Known rows, with every way that one mark hangs from another:
{fale {pote durarir} {zomuz {tele besol}}}: [ -4   7  -3   6  -2   2   9   5  -2  -9   6   5   0  -6  20  -1   9  -1
   2  -9  13   0 -19  -1  44 -12   5  -6  -8   0   2  13   2  11   3  12
  -4   4 -11   5   1   2   5   6  -2 -12   4 -12  -1 -14  -4 -43]
{zomuz {durarir pote} fale nufi {tele besol}}: [ -1   3   2  -4 -11   0  16  22   6 -14  -7  18   5  21  24   3  -1  13
   3  -1  12   8   2   2  49  10 -23   2   7   8  -3 -10   0   4   1  23
  16  10  -2  -6  -1  -1   4  -7 -11 -14  12  -5 -17 -15   2   1]
{tele besol}: [  6   3   2   2   2  -3   2   1   7   1   0   1   2   5  -4  -1  -2   5
  -2  -4   5   3  -1  -2   9  -1  -5  -1  -1   0   2  -7   1   6  -4   4
   1  -1  -3  -3   0 -10  -1  -2  -2  -1   3  -1   0   1   8  -4]
{povir {fale {pote besol} {zomuz durarir nufi}}}: [-12  -1  -5  19 -13  10 -11   9  -4  -8   6  -1  -3   8  25   2  21  -9
   9   0   2  -3 -26 -11  32   1  -3   3  -2  -1  -7   4  -5   1  14  10
  -1  10  -2   6  -9  16  -1  -1  -2  -6  11  -9  -7 -24   2 -28]
{povir {fale pote {zomuz {nufi lakudas} {tele besol}}}}: [ -4   6   3  21 -12   0  -4  11  -6 -12   7  10   1   3  28   3   4  -6
  11 -10   6   1 -24  -8  40  -3  -5   6  -5   3  -6  -4   1  14  12   7
   4   4  -4   3  -1  -5  -8   2  -8  10  10 -18  -8 -22  -3 -36]
{besol tele}: [  1   2  -1   6  -2   1   5   0  -4   0  -4  -2   2 -10   1   0   0   2
  -1   1   2   0  -6  -3  -9   3  -4  -2  -1   0   3  -4  -4   4  -5   3
  -2   4  -3  -3  -3   7   2   2   0   5  -3  -1  -2   1   0 -18]
{zomuz fale {nufi lakudas} tele}: [ -4   3   4   1  -8 -11  13  17 -12 -19  -1  20   6   8  22   5  -1   1
   7   4  -2   3  -5   5  35  10 -13   6   2   6 -16  -4   0   6   4   9
  12   4   2   2   2   2  -7   1 -10  -6   6  -7 -10 -19 -11  12]
{zomuz durarir {fale {pote besol}} tele}: [ -8  -1  -2  -3  -5   3  -1  15   1 -17   1  17   1  13  25   3  24  -2
   4   3   4   1 -11   7  43   1  -5  -4   4   2  -8   8  -3  -4   6  21
   7  14   0  -1  -3  12   4  -4  -6 -22   7  -2  -8 -19  -3  -9]
{nufi lakudas zomuz}: [  1   3   8  18   0   1   2   1 -19   1   0   2   4  13   2   0 -10  -3
   1  -5 -11  -4 -18  -4  -5   0   1   8  -2   3 -13  -6   4  13  13  -9
   5  -6  -4   8   2  -7  -3  -1  -3   0  -6  -2   4 -10  -2  -6]
{fale povir zomuz}: [ -6  -1   5   3  -1  15  11   5 -15  -3  -1  -8  -1 -10   7   3   1  -9
   3  -1   6   1 -12  -8   6  -2   6   1   0  -2   5   2   1   5   9  -4
  -5  -1  -6  11  -3   3   1  -1   4   0   3  -9  -3 -13  -2  -3]
{zomuz fale}: [ -4  -1   0  -5  -4   2  -3   1  -8  -3  -2   3  -8   5   4   1   4  -5
   2  12  -1   0  -1   1 -11   2  -3   2   1   2  -6  -6  -1   1   1   5
   2   4   4   0  -4   9  -6   0  -3  -6   3   2  -6  -7   1  28]
{zomuz tele}: [  1   2   1  -5  -1  -4   6   8   1  -8  -1   9   6  -5   8   1  -2   5
   1  -5   3   4   3   3  24   1  -3  -2   1   1   1   7  -1  -1   0   4
   2   2  -3  -1   4   0   4   1  -3  -1  -1  -4  -2  -3  -7 -11]
{durarir {fale {pote besol}} {zomuz tele}}: [ -6   8  -6   1   5  -4  -6  12   4 -15   6  13   3  -2  15  -8   7  -4
   8 -19 -11   3  -1   9  40   1   4  -3  -9   1  -9  40  -5  -4   5  21
  -5   6  -6   1   3  -2   7  -4  -1   1  -4  -4  -2  -7  -6 -20]
{tifo durarir {fale povir {zomuz nufi}} lakudas}: [-10  -7   7   9  -4  18   6   7 -25 -20   3  -2  -1   1   8  -2   1  -9
   7  10   0  -3  -6 -16  15  -2  -9   2   1  -3  18   0  -4  17   2  -7
  -1  22  -4  11  -8  10   8   3   1  20   7 -14 -10 -24  -3  -3]
{povir {fale pote zomuz}}: [ -8   0  -1  15 -10  14 -17  -3  -7   1   7  -6 -11  -4  18   1  10 -14
   8  -1   3  -4 -21 -10  -3  -8   6   3  -5   0   0   0  -2   6  13   1
  -6   5  -1   4  -6   8  -7   3  -1  11   5 -10  -5 -13   1 -16]
{durarir {pote besol} {zomuz {fale povir} {nufi lakudas}}}: [-12  -1   5   2   5  -3   5  18 -19 -17  -3  13  -1  36   9  -2   5 -11
   9   0  -8   2  -2   6  18  14 -11   7  -1   7 -24  14  -5  10  15  11
   6   8  -1   4  -7   3  -2  -6   3  -7   3  -4 -13 -18   4  23]
{tifo lakudas}: [-1 -1  1 -2  1  6 -5  0 -6 -5  3  0  0  1  1 -3 -1  5 -1  3 -8 -1  4 -3
 -3 -1 -3  1  0  0  5  1 -4 -1  1 -2  1  9 -1  5 -1  1  3 -1 -1  2  0  1
  2 -1 -1  7]
{tifo {durarir fale {pote besol} zomuz}}: [ -6   2   0   5  10  -7  -7   6  -4  -5  -1   2  -2  18  -8 -11   2  -6
   1  -9  -8  -1   8   5  23   4  -4   2  -7  -1  -5  36  -3   7   6  10
  -4   6  -6  -6  -1   0  18  -1   6  10  -6   4  -4   0   9 -11]
{povir fale}: [ -4  -2   0   3  -6   3 -18  -1  -1   3   4  -2  -4   5   1   1   3  -6
   4   5  -2  -2  -3  -5 -16   0  -3   3  -3   1  -3  -5  -3   2   6  -1
  -1   6   4  -2  -3   2  -8   0  -2  12   2  -3  -3  -5   5   6]
{tifo {durarir pote zomuz} {fale povir}}: [ -9  -7   6   0   7  12  -3   3 -12  -9  -2   3  -6  22  -6  -6  -2 -14
   6   2   3  -3   8  -1  -6   0  -6   0   2   2  10  11  -1  19   5  -1
  -1  15  -1  -6  -8  -3   9  -2   5  30  -1  -8 -14  -8   7  -1]
{durarir {fale pote povir {zomuz tele}}}: [ -8   5   1   5  -5  12   7  11  -6 -14   6   0   0 -22  25  -2   1 -11
   8 -18   5   2 -14  -3  36  -7  10  -1  -6   1   6  20   2   2   7  10
  -6  -2  -9  11   2  -3   2  -4   0   8   0 -14  -4 -16 -10 -28]
{pote besol {fale {zomuz durarir {nufi lakudas}}}}: [-14   2   4  19  -4   4   3  15 -16 -11  -3   1   6  17  17   4  18  -6
   3   8  -3  -5 -20  -4  27   9  -8   3   0  -2 -17   2  -5   3  15   2
   2   9  -1   7  -8  14   4  -2   2 -21   6  -1  -6 -24   7 -18]
{nufi lakudas}: [  0   2   6   8   3  -6  -3   2  -7  -1   2   6   4   9   2   2  -1  -4
   0  -3  -7  -3  -8   1   4   0  -1   4  -1   1 -10  -3   4   8   6  -4
   6  -4  -1   1   1  -9  -4   1  -1   4  -2  -1   1  -5  -1  -6]
{zomuz {fale {pote besol} povir} nufi}: [-12  -6  -2   6  -4   1  10  10  -9 -23   4   7  -6  10  17  -1  19 -15
  10   5   6   2 -12   3  27   7  -1  -1  -2   5  -9   3  -4  -2   1  14
   2  10   2   8  -7  12  -9  -2   1 -17  10  -9  -8 -22  -2   8]
{pote besol}: [ -4   0  -3   0   6  -6  -5   4  -3  -6   3   1   1  10  -6  -3  11  -2
  -1   2  -4   0  -4   1  17   3   0  -1  -3  -3  -9  12  -5   0   2   0
  -3   5  -2   3  -3   8   2   1   4 -13  -1   3   3  -4   4  -1]
{povir {fale {pote durarir}}}: [-11  -2  -5   7  -6   2 -20  -5   1  -1  12  -1  -8  10   8  -3  15 -11
   6   3   3  -7 -11   0  -8  -9   4  -3  -8   3  -5   4  -1   6   4   7
  -3   9   3   0  -4   4  -7   4   0   6   2  -7  -1  -9   4 -15]

Rows:
[ -4   2  -2   4   3  -3  -2   7  -8  -5  -2  -1  -1  12  -4  -6   6   0
  -2  -1   1   0  -4   0  12   6  -7   0  -3   1  -6  12  -8   6   2   3
  -3   8  -7  -1  -6  10   8   4   6  -6  -5   1  -3   1   8 -21] => {durarir {pote {besol tele}}}
[-15   3  -6  -7  12  -5  -4   8  -5 -10   8   1   3  12  -5  -8  11  -8
   3  -3 -13  -2   2   6  10   0   4  -6 -12   1 -14  39  -4   2   4  15
  -8   7  -5   7  -3   4   5  -6   8  -9  -7   1   1 -12   4   9] => {pote besol {durarir {fale povir} zomuz}}
[ -8   1   3  15  -5   1  19  12  -5 -20   3   2   3 -16  21  -2   4 -10
   7 -14  11   2 -12  -3  58  -3   3  -1  -4   0  11  20   3   6   2  11
  -2   2  -8   6   3  -1  12   2  -1  11   5 -15  -6 -19  -9 -44] => {tifo {durarir {fale pote povir {zomuz nufi tele}}}}
[ -7   7  -4   3   0  -6  -8   8  -6  -5   2  -2  -1   6  -2 -10   1  -2
   0  -8  -6  -1  -3  -1  16   4  -6   3  -9   2  -8  22  -7   4   1   8
  -7   6  -8  -1  -3   6   8   0   6   3  -9   2  -2   0   8 -17] => {durarir fale {pote {besol tele}}}
[ -8  -3   8   5  -5  -3  14  12 -15 -16   0  11   1  13  14   5   2 -10
   9   7  -1   1  -9   1   8   8  -7   6   2   6 -12 -12   2   8   5   5
  10   2   4   7  -4  -1 -12  -4  -3  -2   7  -8  -9 -21  -4  22] => {zomuz {fale povir} {nufi lakudas}}
[ -9  11  -1  17  -5  -5   2  16 -21 -10   1   0   2   4  13  -6  -2  -5
   4 -10  -9  -1 -19  -7  34   6  -9  11 -10   2 -15  21  -4  12  10   6
  -4   0 -12   8  -4   9   6   2   4   1  -5  -5  -5 -14   2 -28] => {durarir {fale {zomuz {nufi lakudas}}} {pote {besol tele}}}
[-15  -3   0  -2   6   9   2   2 -10  -6  -1  -5   0  10  -1  -1  10 -11
   4   9   1  -5   5   8 -27   2   4 -10  -5   3  -8  13  -3   4   4   8
  -4  11   3   0  -6   4   1  -4   6  -4  -1  -2  -5  -8   9   8] => {pote {durarir zomuz} {fale povir}}
[ -1   2   7   0  -2  16  19  18   0  -9  -4   4  10  -3  18   7   2   4
   1  -9  13   6 -12  -8  40  -1  -4  -3   5  -1  10  -3   3   6   8   9
   4   3 -10   5  -1  -5   8  -8  -3  -5   7 -12  -8 -19   0 -23] => {fale povir {zomuz durarir {tele besol}}}
[ -7   5  -3   3  -3   3  -5  12   3  -3  -1   1   3  10   7  -6   5   3
  -2  -8  -6  -1  -5  -2  21   4 -10   1  -2   1  -4  13  -4   0   3  15
   0   7  -7  -2  -4   5  12  -5   2  -1  -5   4  -4  -5   8 -23] => {zomuz {durarir fale {pote {besol tele}}}}
[ -7   0   1   2   2  11  -6   3  -6   0  -8  -2  -6  17   2  -4  -2  -4
   3  -1  -1  -2  10   7 -20   6  -4   0  -1   5  -9  10  -5   3   9   5
  -2   7   2  -8  -6   0   5  -3   4   4  -2   2 -10   4  11   5] => {durarir {pote fale} zomuz}
[ -9  -4   5   3  -1  11   1   5  -8  -7  -4  -8  -4  14   1  -2   2 -10
   1   2   8  -1   6   4 -12   4  -1  -1  -1   5  -1  -1  -2   4   6  -2
   0   6   1  -2  -6  -3   1  -3   6   4   0  -3  -8  -2  12   0] => {durarir {pote {fale povir}}}
[ -3  -2   5  -2  -3   5  10  12   0 -19   2  12  -2   2  18   1   9  -7
   6  -4  16   6  -6   4  30  -1  -1  -5   0   5   3  -4   1   7  -1  16
   4   8  -2   0  -1  -7  -6  -3  -6  -4   9 -12  -9 -16   0   0] => {zomuz {fale pote povir} {tele besol}}
[ -5   6   2  10  -8  -2   6  16   2  -5   0  10   9  20  20  -1  -7   4
   3 -13  -8  -1  -5   1  35   4 -14   9  -1   7 -10   2   5   4   8  13
  13  -4  -3   1   2 -12   3  -8  -4   6   1  -2  -8 -12  -1 -17] => {zomuz {durarir fale pote} {nufi lakudas}}
[-10   2  -1  -5  10   4  -6  11  -5  -9   2   1  -1  18  -2  -9  -1  -9
   5 -14 -11   2   8   5  13   5   0   1  -8   3 -10  35  -5   2   9  12
  -6   4  -7   3  -3  -5   7 -10   9   5  -7  -1  -5  -5   8   8] => {durarir {fale povir} {pote besol} zomuz}
[ -7  -7   8  -2   8  11   2   2 -14 -11  -4   4  -4   9  -2  -2   5  -7
   4  10  -5  -2   9   0  -8   4  -4  -2   3  -1   7   8  -3   8   3   7
   2  18   0  -1  -6   5  11  -3   0  10   4  -1  -8 -10   3  27] => {tifo {durarir {zomuz {fale povir}}} lakudas}
[ -7   2  -3  13   0   6  -4   2 -10  -8   5  -2  -6  -2  13  -3  18 -12
   3  -4   3  -3 -23  -4  30  -5  10   0  -6  -4  -5  16  -4   3  10   2
  -8   3  -7   9  -5  14   3   4   5 -14   3  -5   1 -13  -1 -29] => {fale {pote besol} zomuz}
[ -6  -6   3  10   0  11 -14  -4  -9 -15   9   4  -7   7   4  -7  10 -10
   4   6  -2  -8  -3  -5   6 -10  -4  -2  -2  -2  17   2  -3  15  -3  -2
   0  24   0   0  -6   3   7   5  -1  23   3  -8  -4 -11   1 -16] => {tifo durarir {fale pote} lakudas}
[ -7   3   1  10  -4  12   6  15  -5 -16   4   6   9   5  20  -3   5  -2
   5 -17  -4   0 -17  -1  44   0   3  -1  -2   3  -2  17  -1  -1  11  14
   2   4 -10  11   2  -2   9 -10  -3 -10  -3  -7   1 -21  -4 -28] => {nufi {zomuz {durarir {fale {pote besol} povir}} tele}}
[ -8  -1   3   4  -7  11   3  11 -23 -21   0   6  -1   7  13  -5  -6   1
   5   4   1  -2   0 -11  39  -1 -17   6   0   0  14  10  -6  19   6  -5
   1  23  -8   4  -5  12  16   7  -2  19   4 -14 -13 -18  -5 -21] => {tifo {durarir pote} {fale {zomuz nufi tele}} lakudas}
[ -9   4   2   1  -3  15   3   9 -14  -3   1  -9  -5  -2   9  -5  -8  -9
   3 -12   2   1  -5  -6  11  -3   3   6  -6   3   2  16   1   6  11   2
  -6  -5 -10   9  -2  -3   5  -5   6  12  -3  -7  -6  -9   2  -5] => {durarir {fale povir zomuz} pote}
[ -2   2   3  13  -8   9  27  15  -2 -20   2   6   4 -11  28   2   3  -4
   8 -16  18   7 -19  -6  59  -1   1  -2  -2   3   9   3   1   7   4  12
   1   2 -10  10   0  -5   1  -2  -3  -4  11 -21  -8 -21  -8 -42] => {fale pote povir {zomuz nufi {tele besol}}}
[ -4   3   4   4  -7  14   9  17  -6  -8  -3   3   8   8  16  -2 -13   5
   2 -18  -3   2  -5  -2  24   3  -4   4   1   6   1  10   2   3  13   9
   6  -1 -10   7   4  -8  12 -10  -4   1  -6  -6  -5 -13  -2 -16] => {nufi {zomuz {durarir {fale povir} pote} tele}}
[-11   2   4   9  -2  -2   6  23  -3 -15   3   9  10  29  15  -2   3  -3
   4 -12  -8   0  -7   0  47   8 -12   7  -2   6 -13  11   2   5  12  13
  10   1  -5   7  -2 -10   4 -11   2  -2   1  -4  -7 -19   3 -17] => {zomuz {durarir {fale povir} {pote besol}} {nufi lakudas}}
